Each row comes from the steps of one path. Every step used is in the known rows, and no mark comes twice. Write the path behind each row, first mark first.
Known rows:
W S: 216  -130  86  -106  137  -101  187  -228  -403  69  167  -69  -121  291  91  178  21  -24  -156  281  -490
L Y: 22  -82  336  35  80  -72  -8  110  -73  173  21  -123  152  202  250  124  -28  17  90  122  -184
X Y L Z C S: -120  47  -349  -201  -187  311  -138  83  56  71  -4  167  228  592  -249  50  4  8  -159  -463  267
G S L: 306  -99  -427  -39  129  -66  18  -178  28  -180  -196  -354  -276  -49  -6  -70  112  12  15  441  -364
X Y L S G: -114  -66  110  172  -48  88  99  58  -268  190  -179  46  204  -216  -32  24  77  -96  -87  -288  -276
Y L Z C S G: -3  46  -105  -649  79  248  -76  -371  -31  -57  -163  -293  7  297  -674  187  76  -147  -241  -152  277
Y X Z: -171  -31  102  307  -46  -71  12  156  -33  6  260  750  -64  -136  60  108  -14  196  -81  7  -76
Z L: 222  -88  -91  -66  18  26  -12  82  123  368  126  -429  -155  -6  -69  136  -23  201  116  -78  -388
G S L Y: 237  -68  0  80  131  -112  -12  -27  64  -248  -283  -464  3  -10  317  -174  49  -131  150  392  -135
W S L Y X Z: -141  9  397  341  -8  -227  98  53  -293  -242  35  406  131  -17  625  -273  -33  -321  68  101  161
X Y: 56  -114  64  267  -47  24  -49  146  -43  315  124  320  -121  209  59  115  5  210  -71  -80  -316
X Z C S: 180  131  30  -102  -85  7  -55  -206  102  -55  218  374  -69  94  -559  224  -88  320  -188  -148  149
S G: 230  -108  305  -223  238  -39  -1  -289  -117  181  -58  -229  -317  -90  -340  259  96  58  -158  215  -327
X Z L S G: 36  74  513  92  28  -89  124  -182  -51  181  -11  -92  -159  -616  -470  154  10  -25  142  -234  -234
Y L Z C: -140  -52  -293  -251  61  273  -2  59  -103  39  66  128  238  258  -68  318  79  87  12  -66  0
C S: 197  -16  -190  -283  -92  -32  -12  -196  -31  152  48  -180  -147  276  -422  92  -23  93  -221  84  -270
G S C: 299  -172  -330  -62  260  -62  103  -116  74  -452  -237  -335  -329  43  -69  147  72  229  -158  529  -151
L S C: -42  -45  -185  -62  45  -24  222  -18  -264  -71  -132  -176  -28  -225  -5  168  29  138  13  275  -220
S L Y X Z C: -149  106  177  264  -13  22  -78  249  149  -121  84  438  242  -250  475  -172  -60  -36  145  -137  465
L Z: -165  -84  118  -167  52  43  8  -131  -149  146  33  53  -148  252  -200  282  89  28  10  217  -290
Y X Z L: -73  -10  31  289  -86  -10  -8  281  201  158  293  282  -88  -230  54  16  -59  198  64  -275  -31

Which path is each row?
-290  -14  399  397  -38  -119  -13  306  13  -63  182  612  208  -14  308  -5  -70  55  44  -51  139 -> L Y X Z
9  -76  -286  -141  112  24  3  -255  -4  -248  -265  -362  -291  84  -122  -37  167  -155  74  448  -201 -> G S L Z
-142  -83  72  118  -6  -24  0  289  10  148  93  75  248  42  474  -89  -42  -51  -50  16  -1 -> L Y X
-114  172  133  47  -136  10  -79  112  213  -115  195  516  311  122  -54  -98  -162  22  -171  -320  574 -> L Y X Z C S
-84  55  -171  -153  -176  -36  -104  102  71  23  -120  -279  160  123  255  -452  -68  -318  -38  -23  273 -> C S L Y X
194  17  -317  -346  -117  -25  -64  -225  -27  88  -110  -389  -223  152  -277  -138  15  -38  -63  172  -169 -> C S L
70  23  653  329  -15  -116  -47  207  168  98  137  -10  68  -54  147  125  -107  125  321  -202  -36 -> X Z L Y
297  100  -482  -426  -32  88  -79  -249  115  63  -19  -300  -89  85  -333  -88  -14  -8  -115  4  60 -> Z C S L
23  85  -90  290  83  -31  -14  150  252  -414  -40  238  191  -310  393  -249  -30  -20  53  9  456 -> G S L Y X Z C
-33  49  -39  -338  -11  312  -167  -186  36  1  -146  14  29  371  -511  35  57  -145  -246  -438  396 -> X Y L Z C S G
-12  173  -307  -52  -161  56  -94  -40  192  -131  110  401  -55  -146  -166  -228  -59  16  -144  -169  416 -> Y X Z C S L
153  20  156  -177  80  22  138  -180  -28  402  -91  -700  -135  -498  -342  96  36  -107  57  -169  -352 -> Z L S G
61  -18  -302  -43  15  35  195  82  26  102  -122  -613  -68  -336  14  62  -4  138  145  -24  -161 -> Z L S C
-213  28  354  418  -89  -142  -59  257  27  -138  13  403  139  -172  477  -236  -33  -97  188  28  227 -> S L Y X Z
-141  -53  -21  -196  27  42  -45  -151  -158  65  -137  -138  -243  160  -60  51  132  -125  189  306  -197 -> S L Z
84  200  238  -29  -96  -60  -143  -79  140  -195  -30  39  137  128  -137  -120  -89  -56  120  -128  435 -> X Z C S L Y
-128  -36  -39  127  -23  -48  -49  264  -5  53  -71  -64  172  -92  617  -325  0  -213  129  90  83 -> S L Y X
-70  98  246  239  52  -84  77  54  -188  -260  147  402  251  -83  602  -204  -63  -247  43  -63  385 -> W S L Y X Z C
-245  60  -112  297  -118  -10  196  275  60  -85  37  72  -51  -554  86  -34  -62  158  102  -198  178 -> Y X Z L S C
